What can hang from each mark
k714: k397
k772: k74 k714
k895: k74
k234: k367 k414 k714
k616: k397
k397: k74 k135 k616
k414: k234
k74: k169 k397 k772 k895

Each row was made from one small tree. The marks that hang from a mark follow it in brackets, in the order of their numbers. Every link used is in the known rows. Write each row's tree.
In the rows, zero is written as 128.
Known rows
k74(k169 k397(k135) k772 k895): [129  91 100  98  98  81 145 153 110 135 106 120 149 142 132 128 129 137
 132 104 145 138 155]
k414(k234(k714)): [138 200 122 162 155 193 163 115 177  99 128 143 126 121 139 118  97 132
 156 148 122 128 145]
k772(k74(k895)): [103 187  71 144 132 137 106 126 142 147 130 126 137 160 142 128 152 194
 158 179 135 136 130]
k414(k234(k367 k714(k397(k74)))): [139 189 187 180 151 188 163 156 153  80 135 169 122  99 119 118  46  77
  52 161  96 100 135]
k74(k169 k397(k135)): [136 142 115 109 126  80 151  88 137 122 138 115 118 128 140 124 132 130
 147  99 133 120 100]
k616(k397): [136 136 119 146 152 161 134  95 113 140 136 113 105 134 126 109 175 150
 182 145 130 118 107]
k616(k397(k135)): [145  87 101 131 162 182 119  86  97 152 128 115 111 148 115  97 216 131
 195 130 136 125 111]
k234(k367 k414 k714): [140 149 149 169 141 202 164 140 175  98 132 144 106 100 123 106  70 111
 112 107 111 106 131]
k772(k74(k169)): [101 205  92 122 126 112 124  88 152 147 129 101 131 131 153 149 142 168
 150 149 138 129  98]
k74(k895): [103 151 105 173 135 155 139 133 139 133 137 125 114 168 132 122 135 180
 161 162 132 125 135]
k414(k234(k714(k397(k74(k772))))): [141 185 189 167 138 158 170 180 110  88 122 164 134  94 128 128  70 100
  85 165 122 124 166]
k234(k414 k714): [134 161 148 182 147 185 184 128 163 102 140 142 103 116 135 115  79 128
 160 127 126 119 134]
k397(k74 k135 k616): [150  56 167 136 144 127 123 143  56 172 137 112 117 124 114 107 195 138
 150  90 115 129 117]
k616(k397(k74 k135)): [142  59 150 153 159 183 141 133  51 165 134 115 105 134 105  93 201 125
 171 126 120 118 108]
k414(k234): [124 167  98 140 154 168 125 112 155 118 125 150 126 114 141 116 129 161
 170 129 128 105 110]
k772(k74 k714(k397)): [ 95 197 102 110 138 134  63  88 149 121 136 134 127 124 132 151 177 153
 128 183 144 142  99]
k397(k74(k169 k895) k135 k616): [115   6 153 154 117 131 152 173  72 187 120 111 137 158 110 132 153 110
 137 101 120 134 136]
k74(k169 k772 k895): [ 95 114 118 141  98 130 151 162 121 147 105 107 137 149 137 148 123 160
 137 140 148 135 157]
k772(k714(k397(k74(k169) k616))): [ 97  60 203 132 111 108 127 149  96 151 134 118 123 110 113 168 136  91
  93 122 125 133 104]
k234(k367 k414 k714(k397)): [137 178 164 180 143 176 156 125 185  67 142 169 105 108 125 117  48  78
  80 146 115 100 123]
k895(k74(k397(k135 k616))): [165  89 100  71 136  82  86  92 115 132 137 121 129 132 130 110 145 111
 155  82 126 127 120]
k234(k367): [126 171 125 137 139 156 116 111 146 124 137 114 102 119 129 112 141 166
 117 125 118 107 105]
k397(k74(k169 k772(k714)) k616): [110  13 195  93  89 121 121 192  55 188 102  86 139  82 110 159 178 130
 112  69 133 153 141]
k714(k397(k74 k135)): [125 135 168 174 155 134 136 125  85 119 154 142  98 140 121 116 150 120
 119 162 125 110 104]
k234(k367 k414 k714(k397(k616))): [160 122 172 158 136 143 137 131 163  89 134 166 123  94 119 120  71  60
  78 110 109 111 127]
k895(k74(k169 k397(k135 k616))): [146  72 106  68 119  74 111  90 125 139 129 107 138 135 134 132 118  84
 144  74 131 125 113]
k895(k74(k772)): [116 146 112 108 126 151 101 125 113 125 120 100 118 130 137 128 129 157
 149 133 146 123 144]
k74(k772(k714(k397)) k895): [ 89 108 123 126 111 150  89 163 121 119 112 139 135 141 115 151 158 145
 115 169 154 149 159]
k616(k397(k74(k895))): [115  74 152 182 140 180 163 175  74 161 134 122 110 154 107 108 145 146
 154 157 116 116 131]
k895(k74(k397(k616))): [154 135 118  80 127  64 104 102 129 121 145 119 123 121 141 121 101 134
 141  94 121 120 115]

Write each row's tree
[120 149  61  97 116  79 120 109 142 142 121 128 155 157 141 132 129 144
 142 136 136 138 120] | k772(k74(k169 k397(k135) k895))
[144  89 113  55 120 111  82 130  95 135 112 116 130  94 119 118 206 156
 143  82 146 156 138] | k74(k397(k135) k772(k714))
[136 229 134 174 159 169 161 102 186  67 138 168 127 126 140 130  73  99
 124 184 126 120 137] | k414(k234(k714(k397)))
[152 109 128 128 149 103  95  85 110 129 141 140 125 141 126 122 189 109
 142 132 134 130 109] | k714(k397(k135 k616))
[ 82 104 163 187 114 145 187 179 108 155 134 111 114 156 126 142  91 149
 123 149 121 114 129] | k397(k74(k169 k895))
[143  54 108 104 109  63 137 128 121 151 123 124 149 151 126 128 137 114
 143  88 128 137 131] | k74(k169 k397(k135 k616) k895)
[141  84 130  88  81  30 141 166 106 147 109 114 161 117 138 143 113 141
 115  86 134 143 156] | k74(k169 k397(k616) k772 k895)
[156  89  82  30 128  77  42  95 109 163 121 123 156  99 122 124 230 147
 153  78 131 165 111] | k772(k74(k397(k135 k616)) k714)
[134 153 212 203 141 178 179 170 140  82 146 170  98  93 114 114  28  74
  54 141  98  92 121] | k234(k367 k414 k714(k397(k74)))
[142 214 137 158 153 187 136 110 197  66 129 171 129 112 128 121  62  82
  76 166 111 108 134] | k414(k234(k367 k714(k397)))
[124 127  95  93 126 107 128  82 146 116 134 110 119 146 138 130  96 102
 146 103 138 113 109] | k895(k74(k169 k397(k135)))
[120 112  98 129 117  96 152 120 141 129 129 127 132 161 132 126 116 130
 145 119 135 127 127] | k74(k169 k397(k135) k895)
[129  70  95  42 119 138  62 125 104 126 110 113 132 112 117 125 166 126
 143  85 151 148 148] | k895(k74(k397(k135) k772(k714)))
[109 196  77 111 106  61 138 121 160 131 129 126 149 144 152 144  92 167
 127 150 131 131 118] | k772(k74(k169 k397 k895))
[151 119 119 116 118  52 130 137 123 134 139 135 136 135 135 116 124 161
 139 106 119 133 131] | k74(k397(k616) k895)
[160 128  89  57 118  33  97  85 120 158 125 113 161 113 144 132 170 129
 142  85 129 143  99] | k772(k74(k169 k397(k135 k616)))
[146 189 122 149 150 210 147 124 185  96 120 144 130 106 126 111  85 116
 109 126 108 116 143] | k414(k234(k367 k714))
[103 107  95 102 120 118  47 127 135 149 121 146 159 146 120 156 184 135
 123 168 139 161 130] | k772(k74(k895) k714(k397(k616)))
[122 156 118  76  98  75 135 124 130 111 120 100 131 110 149 145  70 128
 117 106 143 120 134] | k895(k74(k169 k397 k772))
[ 63 115  74 118 107 161  96 132 158 166 108 108 149 153 126 166 159 158
 147 158 146 154 130] | k772(k74(k169 k895) k714)
[112 175 114 104 116  89 146  92 162 104 142 108 114 133 150 143  55 121
 131 121 131 105 104] | k895(k74(k169 k397))
[140  19 174 110 108 106 138 172  37 186 106  92 140 103 116 133 183 115
 123  68 131 140 139] | k397(k74(k169 k772) k135 k616)
[165 162 148 136 146 157 119 117 176  88 123 168 147 102 123 124  89  64
  75 130 105 119 139] | k414(k234(k367 k714(k397(k616))))
[ 84 168  75 143 115 127 127 123 155 153 121 111 144 165 144 151 124 167
 147 169 138 134 124] | k772(k74(k169 k895))
[179 104 119  84 137  57 110  99 103 138 140 128 128 114 131 103 182 140
 156  76 122 132 109] | k74(k397(k135 k616))
[ 79 160  82 127 128 148  64 120 153 128 127 147 140 157 124 153 163 152
 125 200 144 148 126] | k772(k74(k895) k714(k397))
[ 91  76 110 114 109 175  99 175 109 152 102 114 134 135 114 138 181 178
 147 134 151 158 166] | k74(k772(k714) k895)
[159 150 222 167 134 128 153 156 113 109 149 130 113 110 113 125  89  80
  43 141  94 124 139] | k234(k367 k714(k397(k74 k616)))
[ 96  86 119  84  82  97 125 172 126 138 102 114 146 117 125 154 124 151
 116 107 147 152 158] | k74(k169 k397 k772(k714) k895)
[107   9 138 172 131 187 169 160  69 179 116 111 126 170 100 118 155  97
 157 137 126 122 129] | k616(k397(k74(k169 k895) k135))
[162 179 172 150 137 129 130 109 156  95 143 130 121 124 122 127 106  83
  67 144 109 132 137] | k234(k367 k714(k397(k616)))
[130 193 158 196 148 158 175 113 173  69 149 168 103 121 136 126  58  92
 125 164 129 111 125] | k234(k414 k714(k397))
[161 103 124  91  99  40 118 171  92 139 118 130 151 113 135 119 138 168
 124  94 130 146 160] | k74(k397(k616) k772 k895)
[139 230 163 172 144 157 151 101 176  73 149 135 104 134 128 125  84 102
  70 176 115 120 133] | k234(k367 k714(k397))
